What can hang from each mark:
Y: G W
W: A N S Y
N: G W
G: N
S: U
A: G U
U: A S

Known rows, with every way that one mark hangs from another:
W(A S Y): [ 1.14  2.37  0.24  3.55  1.34 -0.27 -1.59  2.62 -1.13 -1.33  1.23  2.91
  3.24 -2.96 -0.27 -1.16  0.45 -0.49 -2.75  0.60 -4.64]
G(N(W(S(U)))): [-2.94  2.58  2.34  0.28  0.92 -2.56 -0.13  3.70  3.88  1.58 -4.60 -0.48
  1.81 -2.68  0.52  1.07 -2.12  2.37 -1.15  0.75 -1.95]
N(G W(S Y)): [-0.29 -1.76  2.15 -1.86  0.35 -0.30 -3.21  1.09  2.86  3.10  0.52  2.86
  2.96 -3.67  2.28 -0.56  0.88 -1.85 -3.39  1.84 -2.49]
S(U(A(G(N(W))))): [-4.29 -1.22  3.72 -0.88 -4.26 -1.29  0.33  3.79  3.32  3.65 -3.76 -2.94
 -0.60 -1.62  0.87  1.69 -2.09 -1.30  0.22  0.58  0.18]
W(A N(G)): [-0.92 -1.86 -1.03  0.95 -0.42 -3.49 -1.87  4.90  1.22  2.84  0.44  1.75
  3.65 -2.13  0.87 -1.68 -0.85 -3.90 -3.14  1.37 -2.93]
Y(G(N) W): [-5.80 -0.42  2.90  2.72  4.17 -2.42 -1.19  0.35  1.22  2.40  0.89 -0.58
  6.25 -0.45  0.90  2.98 -4.87 -1.94 -2.32  0.16 -1.88]
Y(G): [-2.27 -0.33  2.10  2.87  1.25 -1.74 -0.42  1.88  0.97  3.71 -0.58 -1.90
  4.81 -2.73  2.09  2.43 -1.12 -3.75 -3.21  1.05 -2.01]
U(A(G(N(W(Y)))) S): [-3.49 -4.60  4.26  1.00 -5.45  2.98 -2.94  1.80  1.14  1.88  0.10 -1.10
  1.36 -0.30 -0.31  1.18 -0.79 -1.77 -0.29  1.09 -1.50]
S(U): [-0.55  2.35  1.68  3.59 -0.28 -3.76  2.35  4.90  3.56  4.10 -5.03 -3.40
  1.30 -3.31  1.06  3.79 -0.36 -1.90 -2.10  0.00 -1.81]
U(S): [-0.59 -2.09  2.48  4.31 -2.33  1.19 -1.55  2.76  2.08  2.77 -2.74 -3.12
  3.25 -2.05  0.47  4.49  1.19 -2.86 -3.79  1.05 -3.31]
W(N(G) Y): [-0.38 -1.07 -0.66  2.51  0.50 -3.92  0.23  4.97  1.92  4.77 -0.10  1.83
  4.03 -2.37  0.50 -0.50 -1.30 -3.78 -1.58  1.32 -2.75]
A(U): [ 1.02  0.81  1.05  3.04 -0.40 -2.65  2.75  5.71  2.25  4.31 -4.00 -1.64
  1.29 -3.29 -1.08  3.79 -1.87 -2.67 -1.51 -0.30 -1.74]
S(U(A)): [-1.58  1.44  2.38  4.26 -3.13 -2.37 -0.16  4.31  2.92  3.74 -3.94 -4.26
 -0.28 -2.16  0.92  3.48  0.06 -3.12 -3.21 -0.91 -2.18]
N(W(A(G) S(U) Y)): [ 0.14  1.65  2.03 -1.95 -0.86 -0.55 -0.94  0.91  0.75  0.40  0.63  2.57
 -0.18 -4.62  1.64 -3.28  0.52  1.05 -1.52  0.75 -0.10]
G(N): [-2.28  0.41  1.52  3.95  0.66 -2.28  1.99  6.08  2.18  2.13 -4.12 -1.74
  4.28 -1.04 -0.80  3.98 -2.52 -1.56  0.15  1.04 -4.13]
A(G(N) U(S)): [-2.14 -1.33  1.93  1.08 -3.81  0.68  2.17  4.53  1.38  3.45 -3.72 -3.34
  1.22 -3.23 -2.11  3.60 -2.24  0.94  0.73  1.41  1.31]
A(G U(S)): [ 0.07 -2.17  2.23  0.89 -4.45  1.45  1.21  2.99  1.34  4.62 -2.65 -3.51
  0.62 -3.99 -0.57  3.72  0.08 -1.38 -1.60  1.27  1.26]
W(A N S(U) Y(G)): [-1.65  5.49 -1.61  3.37  3.20 -4.43 -1.79  1.53 -1.49 -0.33  2.87  3.01
  3.12 -4.31  0.28 -5.79 -2.07  2.22 -2.70 -0.32 -1.04]
G(N(W(A))): [-2.06 -1.39  2.12  0.93  0.44 -2.11 -1.18  4.54  2.01  0.07 -1.60  1.80
  3.37 -0.28 -0.36  0.67 -2.79 -1.90 -0.82  0.49 -4.66]
S(U(A(G(N)))): [-4.15  0.88  2.43  1.59 -4.26 -1.64  1.92  4.79  2.01  3.31 -4.24 -4.74
 -0.04 -2.21  0.06  2.83 -1.88 -0.78  0.61  0.68  0.41]

Rows:
[ 0.99  0.55 -2.40  1.24 -0.01 -5.20  0.29  5.98  0.72  3.25  1.40  3.97
  1.38 -3.32 -1.78 -3.20 -2.77 -1.97 -1.20 -0.44 -1.11]  W(A(U) N(G) Y)
[-1.93  2.42 -0.84  2.09 -1.85 -3.10 -2.82  3.31  1.68  3.43  0.12  0.65
  0.37 -3.60  0.80 -2.84 -0.14 -0.05 -3.36  0.23 -0.77]  W(N(G) S(U(A)) Y)
[ 0.72 -2.71  2.70 -0.75 -1.38 -0.13 -0.39  1.99  0.45  1.41  1.46  3.05
  1.93 -2.15  1.17 -1.40 -0.36 -3.72 -0.62  1.17 -2.27]  N(W(A(G) Y))
[-5.80  0.99  2.44  1.80  4.91 -0.68 -3.01 -1.21  0.13  0.69  1.86  0.59
  6.58 -1.47  1.25  1.13 -4.20  0.76 -3.19  0.99 -1.78]  Y(G(N) W(S))
[-1.10 -2.68  2.71 -2.75 -0.36  0.11 -3.84  1.07  3.47  3.80 -1.03  1.04
  2.89 -3.45  2.95  0.73  1.07 -2.24 -4.67  2.29 -2.07]  N(G W(S))
[-0.52  1.25  1.09 -2.87  0.06 -2.38 -3.68  1.26  2.94  1.81  0.85  3.08
  0.29 -4.61  2.07 -3.27  1.02  0.60 -3.71  0.49 -0.89]  N(G W(A S(U) Y))
[-4.77  3.06  1.73 -1.39  2.23 -2.90 -3.21  0.72  1.18 -0.53  0.17  1.01
  2.61 -3.32  1.13 -2.91 -2.62  3.15 -2.40  0.38 -0.75]  Y(G(N(W(A S(U)))))
[-0.47 -1.85 -1.27  0.68 -2.92 -2.11 -2.88  4.13  1.38  3.43  0.41  0.67
  1.05 -3.26 -1.14 -1.34 -1.05 -1.39 -3.70  0.42 -0.05]  W(A(U(S)) N(G))
[-1.95 -4.30  3.76  2.43 -6.76  4.15 -2.73  1.31  0.46  3.35 -1.06 -4.62
  1.13 -1.83  1.23  3.40  1.93 -3.99 -3.51  1.46 -1.00]  U(A(G) S)
[-3.56  0.32  2.97  1.93  4.29  0.00 -3.83 -2.77  0.18  1.74  2.66  0.42
  5.76 -2.64  2.81  1.13 -1.98 -1.57 -5.78  0.77 -1.48]  Y(G W(S))
[-0.42 -0.99  0.24  0.97  0.75 -2.58  0.74  2.55 -0.61  2.50  2.12  2.84
  2.06 -1.89 -0.81 -1.58 -4.60 -2.53 -1.55 -0.26  0.13]  Y(W(A(G U) N))
[-1.78 -0.70  2.58 -1.03  0.13  0.73  0.54  2.36  0.67  0.77 -0.67  2.34
  3.60 -2.47  0.26 -0.69 -1.91  1.04  1.08  2.31 -1.76]  A(G(N(W(S Y))))
[-1.48  0.51  1.07  4.17  3.66 -1.22 -2.25  1.33  0.59  1.42  0.76  2.45
  5.29 -1.11  0.73 -0.07 -2.73 -1.49 -4.38  0.70 -3.92]  Y(W(N S))
[-6.05  3.97  1.57  0.85  4.50 -2.87 -3.42 -1.15  0.16 -0.86  2.27  0.93
  3.89 -2.81  1.10 -1.38 -4.03  3.27 -3.43 -0.36 -0.16]  Y(G(N) W(A S(U)))
[-1.88  0.04  2.83  1.60 -5.01 -0.67  1.01  3.30  1.99  4.57 -3.40 -4.72
 -0.76 -3.07  1.72  2.78  0.39 -3.07 -1.91  0.45  0.54]  S(U(A(G)))
[ 1.54  2.71 -0.14  1.86  0.09 -1.12 -0.53  3.56 -0.25  0.07 -1.25  1.31
  1.12 -4.01 -1.14 -0.09 -0.85  0.61 -2.90 -0.10 -2.27]  W(A(U) S)
[-4.24 -3.35  3.42  2.43 -6.26  3.28 -1.89  2.80  0.48  2.19 -1.98 -4.47
  2.03 -0.79 -0.42  3.48 -0.29 -1.59 -1.04  1.70 -1.09]  U(A(G(N)) S)
[-2.42  2.20  2.52 -1.39 -0.07 -1.50  1.54  2.75  2.38  1.53 -2.35  0.85
  1.39 -3.77  0.57 -1.01 -2.00  3.13  1.27  1.41  0.29]  A(G(N(W(S(U) Y))))
[-1.23  2.80 -1.56 -0.21  0.19 -4.03 -2.54  3.46  1.61  1.88 -0.43  1.37
  1.57 -4.60  1.18 -3.64 -0.13  0.90 -4.06  1.12 -0.84]  W(A N(G) S(U))
[-3.30  1.26  2.96 -2.30 -0.79 -0.98  1.11  2.70  2.95  2.20 -3.84 -1.07
  1.26 -3.84  1.34  0.27 -1.79  2.58  0.21  1.97  0.66]  A(G(N(W(S(U)))))
[-3.97  0.63  0.87  0.85 -0.16 -2.31 -5.07  0.25  2.58  3.78  1.07  0.19
  1.40 -2.32  2.09 -1.18 -1.41 -1.11 -5.90 -0.07 -0.10]  Y(W(N(G) S(U(A))))
[ 0.75  0.03  2.54  1.74  1.37  0.06 -1.60  1.66  1.72  1.26 -0.40  2.82
  3.21 -2.64  0.99 -0.02  0.13 -1.38 -2.58  0.83 -4.23]  N(W(S Y))
[-0.41 -3.25  2.33 -1.12 -0.41 -2.05 -1.74  2.78  3.97  4.99 -0.36  1.75
  2.83 -2.56  1.99  1.11  0.01 -4.61 -2.31  1.21 -2.54]  N(G W(Y))
[-1.07 -0.43 -0.62  0.75  0.55 -1.75 -1.93  3.42  1.59  3.50 -0.66  1.07
  4.24 -3.44  1.39 -1.16 -0.49 -1.53 -3.70  2.52 -2.25]  W(N(G) S)
[-0.79 -0.80  1.54  1.57 -1.55 -1.07 -1.73  4.06  1.49 -0.06 -0.13  2.43
  0.81 -1.50 -3.20 -0.38 -3.07  1.22 -0.16 -0.92 -2.11]  G(N(W(A(U(S)) Y)))
[-1.52  0.84 -0.21  5.10  2.77 -3.89  0.39  3.11 -0.58  3.12  1.73  1.65
  5.59 -2.09  0.36 -1.61 -3.09 -2.99 -1.61  0.46 -2.56]  W(N Y(G))
[ 0.33  1.72 -0.90  3.84  1.38 -1.39 -1.93  3.78 -1.08 -0.95  0.52  2.87
  4.08 -2.30 -0.12 -2.73 -1.11 -0.68 -3.47  1.10 -4.72]  W(A N S)
